What can hang from each mark:
pezum: lali milu
tupav: febik nasot
tapo: lali nasot vidir
nasot: tapo tufu tupav
vidir: tapo
febik: tupav
tufu: nasot
nidoke: lali
milu: pezum
lali: pezum tapo

Each row was made from one small tree. The marks that hang from a mark follow it in brackets, in alphabetical order. Every link used is in the known rows. Write each row's tree.
(in the rows, 128 means zero)
Known rows:
milu{pezum{lali{tapo}}}: [ 92 112 130 127 132 116 118 144  69 112 133 183 140 164 130 124 151 166
 114 161 144 130 169  99  74 122 211 110 121 186 111 145 135  91 139  83
 138 139 146 147 108 147 111 110  96 111 170  74  65 146 187  87 100 181
 118 131]
nasot{tapo{vidir} tufu}: [135 134 171 136 121 132 142 130 146 126 171 118  85 156 120  93 156 107
 120 112 120 180 135 130 134 163 138 133 101 105  97 128  93 167 108 168
 168 130 123 127 124 117 114 118 119 154 113 179 118  97 149 108 130  78
 129 125]
tupav{febik nasot{tapo{vidir} tufu}}: [136 187 156 135 110 157 156 109 148 165 164 111 101 140 107  69  95 109
 131 109 135 179 105 175 127 196 100 100  71 105 123 126  69 143 161 161
 177 156 167  72 125  73 159 153 130 162  80 141 142 137 117 146 138 118
  94 107]
tufu{nasot{tapo{lali vidir} tupav{febik}}}: [135 143 165 132 152 141 129 119 140 154 167 132 106 137 103 163 130  92
  85  94 177  75  89 142 132  88  60 113 154  83 155  74 134 112 143  90
  79 127  67  92 152 131 128 153 129 190  74 164 132 117  77 134 179 123
 147 109]
tapo{lali{pezum} nasot{tufu tupav{febik}}}: [151 140 119 133 138 147 107 118 137 143 112  82 138  75 112 117  99 122
 174  96  94 118 137 150 142  86  60  92 135 130 252  97  93 151 116 153
  95 125 111 111 144 186  91 137 153  77  69 150 175  93 121 166 136 122
 161 102]
lali{pezum tapo}: [138 140 109 137 110 125 125 168 107 102 111 134 124 149 122  80 138 168
 124 170  97 144 166  88  87 142 192 128 157 160 126 145 153 104 126  80
 159 161 151 159 107 110 121 131  89 127 146 112 114 163 170 109 111 188
 135 114]
tufu{nasot{tapo}}: [117 144 145 136 142 110 159 108 122 156 184 155  79 110 146 132 141 130
  74 105 185 117 108  97  92 117 145 115 124 100  63  84 122 138 118 105
 150 119 115 129 101 142 136 126 134 191 136 159 107 218 141 102 153 134
 125 149]
lali{pezum{milu} tapo}: [133 113  94  93 118 107 124 156  98 123  92 144 143 124 126 106 132 174
 125 181  98 125 155 101  98 126 185 115 150 180 110 164 167  81 164  88
 145 156 127 141 111 136 149  91 121 117 150 100  77 146 163 119 111 219
 102 120]
febik{tupav{nasot{tapo{lali} tufu}}}: [119 129 130 131  97 111 149  40 141 157 162 107 144 117 151 124 130 118
 140 132 126 114 112 153 108 135 119  72 108  90 118 117  82 133 114 199
 106 125 107  86 119  85 112 130 131 159 115 166 147 155 142 185 130  84
 104 158]
vidir{tapo{lali nasot{tufu}}}: [103 114 134 160 119 131 127 117 129  99  73 120 152 111 149 166 107 111
 142  92 125 103 120 126 180 124  92 159 102  90 147 123 103 175 100 189
 106 118 133 150 120 159  70 141 139  82 139 153 170 130 135 132 101  48
 135 152]
febik{tupav{nasot{tapo tufu}}}: [132 147 119 139  85 106 161  50 139 190 198 111 128 131 155  89 134 128
 126 141 151 149 109 125  88 170 133  84  88 108  78 120  65 142 121 197
 151 135 140  95 113  99 142 121 120 152 124 156 136 176 123 150 128 100
  90 140]
milu{pezum}: [124 155 154 132 110  82 113 127 122  93 162 171 116 124 123 114 149 154
 119 110 157 104 135  93  84 127 149 152  78 197 104 106 140 152 114 108
 135 134 133 176 118 159 130 145 134 120 177  92  95 183 179 141  94 141
 134 114]
nasot{tufu}: [142 148 145 132 119 108 133 114 146 142 146 140 113 111 145  89 128 123
 103 112 140 128 131 106  88 135 158 130  86 140 107 136  85 150 135 167
 177 144 155 150 115 139 108 118 154 106 140 148 128 166 180 103 100 112
 104 129]
pezum{lali{tapo{vidir}} milu}: [118  81 128  90 133 118 124 161 109 120  78 163 159 165 129 169 131 144
 103 192 137 132 136 145 119 129 189 141 154 172  69 210 155  45 184  80
 146 126 152 140 152  94 164  67 134 127 173  63  80  99 131  89 125 174
  74 141]
tufu{nasot{tapo{vidir} tupav{febik}}}: [149 169 152 144 152 138 137 129 152 190 206 137  87 139  97 136 127 107
  69 105 189 116  88 125 115 124  62 125 134 114 114  73 126 122 145  92
 125 135  96 103 141 152 165 146 137 180  82 148 130 132  68 108 179 129
 130  88]
pezum{lali{tapo{nasot}}}: [115 113  91 127 132 139 141 147  93 132  91 172 144 141 186 178 124 159
 130 146 133 152 134 122 136 135 203 129 156 123  95 176 140  93 144 117
 129 115 188 139 125 112 121 117 116 106 192  81 133 147 146  91 119 145
 111 142]
lali{pezum}: [156 135 140 123 114  95 117 148 140 100 127 126 118 103 105  84 143 158
 111 148 122 124 146  86  88 132 157 143 123 189 124 123 159 120 117  90
 167 143 144 169 131 144 144 134 140 131 162 107 116 181 169 138 115 169
 129 120]
pezum{milu}: [148 130 147  94 106  66 133 113 135 137 118 169 133  93 145 142 132 143
 101 133 156  92 113 110 101 125 167 142  83 178  60 152 159  96 171 120
 150 136 151 154 121 143 169 102 177 122 184  89 103 185 162 145 108 172
  80 114]
tufu{nasot{tapo{lali} tupav{febik}}}: [114 151 148 144 149 121 141  95 121 182 185 154 107 105 123 152 130 119
  78  82 183  71 100 131 113  74  82  78 130  79 145  63 125 110 152 105
  73 136  70  93 126 172 110 152 135 174  73 181 136 164 114 136 165 137
 144 109]
vidir{tapo{lali{pezum{milu}} nasot}}: [112  72 101 109 125 116 100 152 103  78  36 112 173  91 104 185 125 138
 159 143 101  80 138 128 176 107  77 153 129 143 141 133 191 120 114 123
  99 105 103 132 129 174 139 107 150 100 150  89 126 130 121 177 125 151
 129 155]
milu{pezum{lali{tapo{nasot{tupav} vidir}}}}: [103 110  90 124 142 157  93 164  97 121 130 152 150 177 122 155 136 155
 152 142 130 150 161 131 137 119 152 144 174 154 143 149 133 128 100  98
  87 103 121 124 164 142 117 138  96  84 148  72 110  40  78  82 127 116
 162 123]
tapo{lali{pezum} nasot vidir}: [155  92 141 115 145 136  84 175 151  40  63  89 133 114 111 159 133 108
 180 139 100 132 128 141 174 107  91 194 178 155 182 132 193 143  84  85
  93  97 143 164 137 100 134 144 123 130 158  83 159 104 115 173 130 114
 172 154]
nasot{tapo tupav{febik}}: [136 182 159 150 102  90 159 108 128 177 196 165 102 137 120  97 128 148
  95  91 154 129 117 126 119 128 131  73  92 112 105  94 112 121 155 139
 136 159 116 123 121 174 146 148 141 143 103 165 125 133 121 138 133 153
 125  45]
lali{tapo{nasot{tufu} vidir}}: [133 130 102 136 133 182 120 154 138 135 104 105 119 155 161 129 116 117
 159 126 104 189 129 129 168 167 145 173 147 104 133 156  98 161 129 150
 140 128 175 138 121  74  99 128 103 100 153 137 154 100 126  75 109  70
 126 143]
nidoke{lali{tapo}}: [133 136 110 147 153 125 156 113 114 119 125 142 146 149 167 102 124 131
  87 157 115 108 121  99  94 133 231 142 138 110  88 166 164  85 137  93
 159 135 145 176  96  99 151 148 123 140 139 114 118 187 162  82 111 152
 123 136]
febik{tupav}: [163 138 139 153  89  49 116 101 163 132 153 147 154 131 151 138 149 125
  94 146 171 106  95  90  88 120 143 164 105 179  76 131 156 104 123 128
 125 130 147 183 119 113 154 116 152 135 218  82 147 202 150 138 124 120
  88 108]

Write each row's tree:
[108 109 100 117 147 154  99 176  88  91  99 147 138 173 132 165 138 146
 161 156 132 165 150 133 144 124 153 168 147 170 132 150 160 128 112  84
 116  98 153 137 141 106 135 124  89 115 186  48 104  93 117  92 123 129
 139 151] : milu{pezum{lali{tapo{nasot vidir}}}}
[127  94 134 102 162 150 106 139 136 110 158  96  98 131  72 132 155 119
 100 121 135  97 138 111 123  91  74 118 216 100 162  76 147 133  71  67
  85 102  36 105 162 151 107 138 113 189  58 184 122  87  76 130 178 135
 196 158] : tufu{nasot{tapo{lali{pezum} vidir} tupav}}
[134 140  95 140 130 179 121 152 152 165 136 113 130 156 153 113 118 130
 155 116 106 174 135 126 164 157 146 146 167  86 145 143  77 161 112 163
 108 133 139 120 160 109  82 134 108  71 111 166 162  56  85  71 115  59
 143 111] : lali{tapo{nasot{tufu tupav} vidir}}
[144  99  45  93 165 130 136 125  86 115  67 108 175 103 158 133 109 149
 142 179  74 120 145 110 144 111 170 123 170 137 123 174 202 105 137  90
 149 105 131 143  99 140 186 121 136 120 122  85 117 153 122 124 121 197
 129 174] : nidoke{lali{pezum{milu} tapo{nasot}}}
[152  93 166 114 129 119  80 180 156  37  83 106 138 130  78 127 133 108
 140 146 107 101 139 120 134 109 117 179 166 165 177 139 186 112  91  76
 115 118 120 176 149  92 135 130 125 140 146  94 137 115 154 163 126 141
 161 141] : tapo{lali{pezum} vidir}
[127 149 126 129 144 115 157  92 120 192 214 158  90 112 140 114 151 147
  56  92 190 107 114  90  94 116 136  92 141  88  68  80 103 137 111 110
 121 127  77 110 119 173 119 137 144 166 113 186 118 166 103  89 152 127
 143 133] : tufu{nasot{tapo tupav}}
[158 186 118 139 126 130 130 100 152 192 154 123 127  89 142 112  94 124
 137  77 142 136 106 135 130 131  99 119  85 134 163 107  71 171 156 183
 128 141 159 111 137 184 117 154 167  65 103 150 182 129 112 128 128  95
 120  67] : tapo{nasot{tufu tupav{febik}}}
[118 161 164 136 114 160 142 107 149 140 135 110 109 123 106 109  90  86
 154 100 120 135  94 187 142 155  90  99  84  79 164 134  88 132 151 166
 127 141 144  73 127  65 136 159 125 165  75 152 141 123 125 179 136 110
 118 120] : tupav{febik nasot{tapo{lali vidir} tufu}}
[136 195 159 132 105 139 153 128 149 143 152 136 101 142 112 107  96 115
 131 116 160 151  86 167 134 186 102 129  77 117 106 128 127 120 173 127
 164 153 176  94 129  54 194 171 123 182 122  98 130 159 107 166 151 146
 107  85] : tupav{febik nasot{tapo{vidir}}}
[171 176 132 146 126 149 109 129 176 170 147 112 123 119 116 123  98 107
 142  86 139 148 100 151 162 136  63 160 108 131 170 117  93 174 132 166
 119 128 158 123 156 141 136 150 163  80 115 129 179  79  78 127 133  77
 125  79] : tapo{nasot{tufu tupav{febik}} vidir}
[141  97  80  88 125 148 100 184 116 101  55 106 133 143 127 147 128 143
 175 172  91 159 145 136 171 133 136 165 175 163 140 164 187 116 151  90
 127 122 152 125 135  90 170 105 113 121 157  74 118  94 103 123 132 175
 129 135] : lali{pezum{milu} tapo{nasot vidir}}
[ 95 110  77 124 147 149 122 129  67 139 123 144 133 137 157 132 136 147
 160 139 124 165 175 129 109 120 169 106 108 154 148 137  79 155 127 146
 138 122 153 111 103 176  77 114 107  79 143 104  93 120 155  84 102 123
 133 156] : milu{pezum{lali{tapo{nasot{tufu}}}}}
[117 147 125 171 122 142 117 105 137 153 106 115 156 107 111 153  85 113
 135  80 127  93 111 146 177 119  50 124  86  98 192 104  81 161 122 196
  90 141 114 122 144 194  77 152 151  64  87 161 177  98  91 133 128  73
 138  92] : vidir{tapo{lali nasot{tufu tupav{febik}}}}
[104  72  98 107 132 135 113 136 110 104  46  87 167  86  98 159 125 116
 166 133  88  99 152 128 157 110  64 130 114 144 161 127 126 159 116 167
 114 108  93 121 129 193  95  94 147  70 106 140 135 110 125 155 126 132
 130 168] : vidir{tapo{lali{pezum{milu}} nasot{tufu}}}
[145 170 168 148 117 141 145 116 156 175 198 119  95 161  98  76 120  97
 113  94 127 161 130 150 130 153  95 101  89 109 142  98  76 153 138 164
 148 152 106 104 147 151 125 133 136 139  55 187 136  60 104 116 148  98
 131  62] : nasot{tapo{vidir} tufu tupav{febik}}
[129 101  98 119 152 152 120 190 113 109  78 146 144 173 159 180 127 135
 138 166 136 173 131 141 157 144 176 176 178 128 113 187 157 102 134 101
 137 108 185 146 148  82 146 114 107 118 197  64 139 111 109  84 130 119
 114 147] : pezum{lali{tapo{nasot vidir}}}
[ 99 138 147 121 117 140 167  72 122 142 150 132 107 102 155 101 113 127
 142 102 119 128 119 156 115 148 153  60  94  63 117 131  61 145 124 190
 125 138 127  79 113  96  93 155 124 147  80 191 123 146 154 173 108 109
 130 164] : tupav{nasot{tapo{lali} tufu}}
[149 118  91 139 155 143 141 138 115  87 117 120 160 144 131  75 126 150
 103 178  79 121 158  82  84 129 204 130 178 139 130 154 183  84 115  64
 179 135 130 170 101 121 149 138 113 144 109 119 111 183 166  96 111 188
 143 141] : nidoke{lali{pezum tapo}}
[121  74 166  80 124 108 116 151 119  68  94 108 122 124  83 147 165 123
 154 151  90 119 144 154 146  88 101 120 149 139 132 136 185 107 117  92
 111 107  77 114 133 119 150  90 125 178 102 132  83  71 133 190 143 177
 151 144] : nasot{tapo{lali{pezum{milu}} vidir}}
[110 113 136 159 114 119 123 141 131  77  69 142 158 106 145 190 113 126
 141  99 146  88 106 116 188 120 106 181 117 102 122 122 164 150  99 142
  96 113 143 170 125 136 112 155 128  99 185 112 162 158 134 145 113  80
 139 144] : vidir{tapo{lali nasot}}
[121  72 159  89 132 134 119 134 120  99  99  81 118 125  77 118 155 104
 161 147  65 143 161 155 138 103  94  92 136 129 164 135 132 135 114 135
 124 112  68  97 142 140 115  80 129 163  73 183  99  51 136 172 132 141
 140 163] : nasot{tapo{lali{pezum{milu}} vidir} tufu}
[127 110 140 141 111 123 121  77 166 136 156  85 142 155 133 127 131  84
 159 138 129 135 113 164 133 146  96 117 124  88 131 126  92 131 100 182
 105 113 113  93 140  42 125 128 114 166 116 151 145 109 107 172 140  53
 123 156] : febik{tupav{nasot{tapo{lali vidir} tufu}}}
